Each row comes from the steps of one path. Every step used is in the known rows, and no mark comes twice. Write the path behind each row, first mark first.
(in the rows, 128 means zero)
Known rows
zabun/figin: [112 147 136 152 116  98 123 135  93 107 113 113 144 122 109 110 117 119
 151 140 143 136 104 109  98 158]
gapib/figin: [122 130 115 135 127  95 154 130  91 104 115 152 138 118 115 117 104 113
 108 153 143 147 126 129 105 138]
figin/zabun: [111 142 139 156 115  93 148 116  86 120  99 144 117 125 110 131 121 122
 143 116 140 161 136 149 125 145]
figin/zabun/nilelu: [121 141 138 151 101  84 147 115  80 110  94 160 120 132  87 123 118 126
 145 133 136 152 131 169 129 131]
litume/zerep/durol/nilelu/gapib: [116 136 104 149 126 128 147  94 126 118 165 174 150 137 168 168 147 118
 130 151 142 121 158 142 105 132]
figin/zabun/nilelu/durol/zerep/dakuv: [125 158 146 155  89 116 187 115  50  89  94 182 121 132 108 141 105 105
 212 114 142 118  93 215  80 149]
durol/nilelu: [128 150 140 157 130 122 150 119 132 120 136 139 129 126 128 134 130 136
 123 131 136 138 123 143 118 132]
durol/nilelu/vuna: [125 154 145 158 139 118 173 111 119 119 139 155 144 126 153 126 126 143
 152 119 138 108 127 141 139 136]
zabun/nilelu/gapib: [135 121 122 129 114 108 141 111 114  96 113 122 137 126 113 117 119 132
 149 123 130 148 146 169 115 129]
vuna/nilelu/dakuv: [113 141 151 124 139 136 177 131 129 105 107 134 145 130 121 108 128 107
 167  97 140 141 146 102 118 148]
gapib/nilelu/durol/zerep/dakuv: [112 166 142 152 102 155 207 118  64  87 124 162 143 128 129 128 111 102
 250 100 139 101 100 188  67 141]
nilelu/durol/zerep/dakuv: [128 152 139 147 108 151 185 130  75  94 107 143 128 124 140 142 106 114
 209 102 144 115  94 180  64 157]
vuna/nilelu/durol: [117 146 123 144 105 146 179 127 102 101 100 149 143 134 117 115 132 133
 162  91 137 128 121 106 110 147]
figin/zabun/nilelu/durol/zerep/litume: [131 142 147 156  94 140 198 113  72  93 101 159 109 131 113 130 107 108
 206 125 141 121 102 194  93 138]
vuna/nilelu/dakuv/zerep/durol: [ 98 150 135 150 120 174 168 143 110 111 131 154 165 138 144 128 146 101
 177 104 148 122 166  84 107 167]
durol/zerep: [128 146 135 135 123 151 173 134 122 110 110 128 124 119 132 129 107 128
 181 118 143 145 140 157  94 141]
zerep/durol/nilelu: [123 156 139 158 118 136 142 119 142 117 145 174 144 135 137 149 136 128
 119 138 145 131 151 130  98 131]
zabun/nilelu/dakuv: [126 136 157 138 133 116 152 131 117  98 113 124 131 133 108 102 114 113
 161 123 141 130 133 147 110 139]
vuna/nilelu/dakuv/zerep: [100 147 141 147 136 164 176 142 100 112 122 119 154 129 131 111 138 109
 186  99 139 127 136 108 129 166]
zerep/dakuv: [124 138 152 139 119 103 128 130  93 112 106 134 133 123 121 129 113 114
 129 147 137 135  98 157 100 143]
gapib/figin/zabun/nilelu/dakuv/zerep: [101 138 129 162 121  95 177 125  37  98 125 168 140 127 107 112 115  83
 162 141 145 127 128 160 121 162]
vuna/nilelu: [118 140 134 128 117 127 165 132 123 112  95 147 143 128 106 116 130 128
 137 119 132 151 131 108 124 133]
vuna/nilelu/zabun: [120 132 136 140 118 118 159 132 127 103 100 169 135 126 102 125 146 132
 192 103 136 139 156  93 130 142]
zabun/nilelu/durol: [136 140 123 158  97 126 158 126  92  97 107 135 130 138 102 109 118 142
 163 109 139 119 110 151 104 140]
figin/zabun/nilelu/gapib: [122 127 125 140 106  83 153  97  86 100 105 146 124 128 106 129 123 118
 159 112 133 160 159 191 126 133]
vuna/nilelu/durol/zerep: [122 157 124 135 104 175 218 130 110  94  99 155 137 129 125 127 122 129
 214  80 141 130 132 129  90 148]
litume/zerep: [115 134 112 145 128 116 143 126  92 129 116 137 129 129 128 127 126 127
 129 161 141 127 106 130 122 141]
dakuv/zerep: [113 140 120 165 114 146 138 142  84 127 124 106 139 124 128 121 129 132
 149 124 137 133 120 143 124 159]
nilelu/zabun: [125 128 135 156 122 110 133 133 117 105 111 138 116 122 112 128 134 136
 194 103 142 137 157 124 121 150]
gapib/figin/zabun: [109 134 121 146 117  70 165 112  61 106 104 174 125 119 111 133 106 101
 111 145 145 161 136 144 115 141]
vuna/nilelu/durol/zerep/dakuv: [123 159 139 132 103 164 210 128  90  91  95 171 147 127 130 135 118 109
 210 101 138 117 101 150  74 151]
dakuv/zerep/durol/nilelu/vuna: [112 163 128 181 118 150 166 122  95 126 161 175 166 136 172 145 143 137
 156 124 146  89 141 130 127 153]

Write each row's path
[131 133 152 131 128 164 165 131 122 108 115 118 120 116 137 129 104 111
 168 147 139 138 118 165  92 132]
durol/zerep/litume
[129 134 125 145 136 123 152 101 140 110 150 133 136 121 147 139 133 130
 142 110 130 149 153 165 118 136]
durol/nilelu/gapib
[133 141 144 143 119 105 167 122  91 105 101 154 146 132 120 104 110 147
 156 136 138 108 122 144 133 128]
zabun/nilelu/vuna
[118 153 148 178 127  93 125 126 114 103 147 151 138 121 111 132 148 124
 198 122 140 113 123 111 108 157]
durol/nilelu/zabun/figin
[103 125 106 120 114  81 187  95  79  93 107 190 145 118 123 135 124  92
 139 121 135 172 168 131 125 138]
vuna/nilelu/gapib/figin/zabun
[125 143 139 131 107 185 214 127 116  94 107 149 133 126 137 125 120 111
 198 107 137 120 107 132  89 140]
vuna/nilelu/durol/zerep/litume
[113 159 126 179 110 161 142 131 111 128 159 158 152 135 145 152 147 128
 135 136 144 118 143 134 108 149]
dakuv/zerep/durol/nilelu
[116 142 140 165 117  91 115 138  95  98 117 132 132 120 102 119 136 121
 208 114 144 123 128 105 103 167]
nilelu/zabun/figin
[118 124 135 159 120 156 134 139  88 125 131  97 131 122 138 122 127 116
 133 151 133 125  99 145 124 153]
dakuv/zerep/litume
[114 146 107 168 111 160 145 112 119 116 171 148 157 130 168 159 151 121
 154 115 139 129 168 151 107 153]
dakuv/zerep/durol/nilelu/gapib
[ 87 162 138 170 118 169 164 131  83 106 159 146 160 139 137 119 137  94
 218 102 149 107 163 125  98 157]
gapib/nilelu/dakuv/zerep/durol
[116 133 121 144 106  61 164 112  58  99  99 188 127 125  86 120 105 106
 112 165 142 148 126 162 118 131]
gapib/figin/zabun/nilelu
[114 149 116 158 125 136 149 115 121 133 154 185 144 141 146 158 144 124
 113 171 148 112 130 128 107 132]
litume/zerep/durol/nilelu
[101 152 142 174 110 132 150 126  67 110 128 165 142 143 120 132 136  97
 183 119 152 124 163 158 111 163]
figin/zabun/nilelu/dakuv/zerep/durol
[124 141 120 148 119 133 153  99 147 106 158 161 149 130 157 157 139 121
 138 119 140 143 179 147  99 135]
zerep/durol/nilelu/gapib
[130 141 144 169 137 114 140 119 138 112 141 161 121 125 119 140 147 139
 181 110 139 125 146 137 123 141]
durol/nilelu/zabun
[119 129 122 116 120 129 168 112 129 103 106 136 150 124 127 122 134 122
 156 102 128 158 158 128 123 136]
vuna/nilelu/gapib
[106 142 139 161 141 152 152 143  95 117 132  96 137 127 142 113 128 110
 180 102 144 124 131 139 117 173]
nilelu/dakuv/zerep
[134 140 139 147 112 179 187 127 107  96 118 120 120 123 149 131 107 114
 198 112 143 116 108 167  80 146]
nilelu/durol/zerep/litume
[102 153 142 152 126 120 183 111  78 106 125 160 152 128 132 104 118 131
 198 109 136 107 137 138 132 127]
gapib/nilelu/vuna
[135 113 106 123 113  85 158 105  93  83 119 156 145 121 111 116 105 111
 124 153 134 146 147 156 108 126]
zabun/nilelu/gapib/figin
[115 159 145 180 113 107 115 125 124 100 154 186 149 130 120 150 154 119
 189 127 151 105 156  95  91 157]
zerep/durol/nilelu/zabun/figin
[ 97 150 158 148 141 131 169 120 104 100 136 128 140 130 121 102 122 100
 209 100 138 129 145 140 109 139]
gapib/nilelu/dakuv
[108 118 103 136 117  69 164  92  69  94 118 161 131 115 134 138 112  92
 137 124 139 169 162 162 116 146]
nilelu/gapib/figin/zabun
[128 149 157 130 117 138 166 135 100 105 104 142 128 118 133 140 102 111
 179 133 141 132 108 180  77 144]
durol/zerep/dakuv
[ 98 155 140 173 113  96 131 127  75  91 133 155 144 123  91 110 140 111
 252 115 139 112 137 105 103 150]
gapib/nilelu/zabun/figin
[118 145 145 153 113  78 171 107  62 110  92 178 136 133 108 116 113 134
 165 129 139 121 130 167 146 134]
figin/zabun/nilelu/vuna
[124 148 110 152  97 110 220 112  46  83 101 198 125 127 104 131  98 105
 192 122 150 129 124 183  83 143]
gapib/figin/zabun/nilelu/durol/zerep
[115 138  94 161 117 136 161 107  94 102 178 179 166 125 165 159 137 102
 126 146 144 127 167 145  99 153]
dakuv/zerep/durol/nilelu/gapib/figin
[121 143 121 173 124 125 140 117 124 124 156 205 135 138 138 166 159 126
 169 150 152  99 156 116 110 140]
litume/zerep/durol/nilelu/zabun
[121 136 108 159  96  79 177 108  39  89 102 188 126 133  93 120 109 108
 144 133 145 129 115 157 103 144]
gapib/figin/zabun/nilelu/durol
[109 144 138 148 113  99 143 138 103  95 105 157 150 123  91 115 146 118
 207 111 138 124 134  68 113 159]
vuna/nilelu/zabun/figin
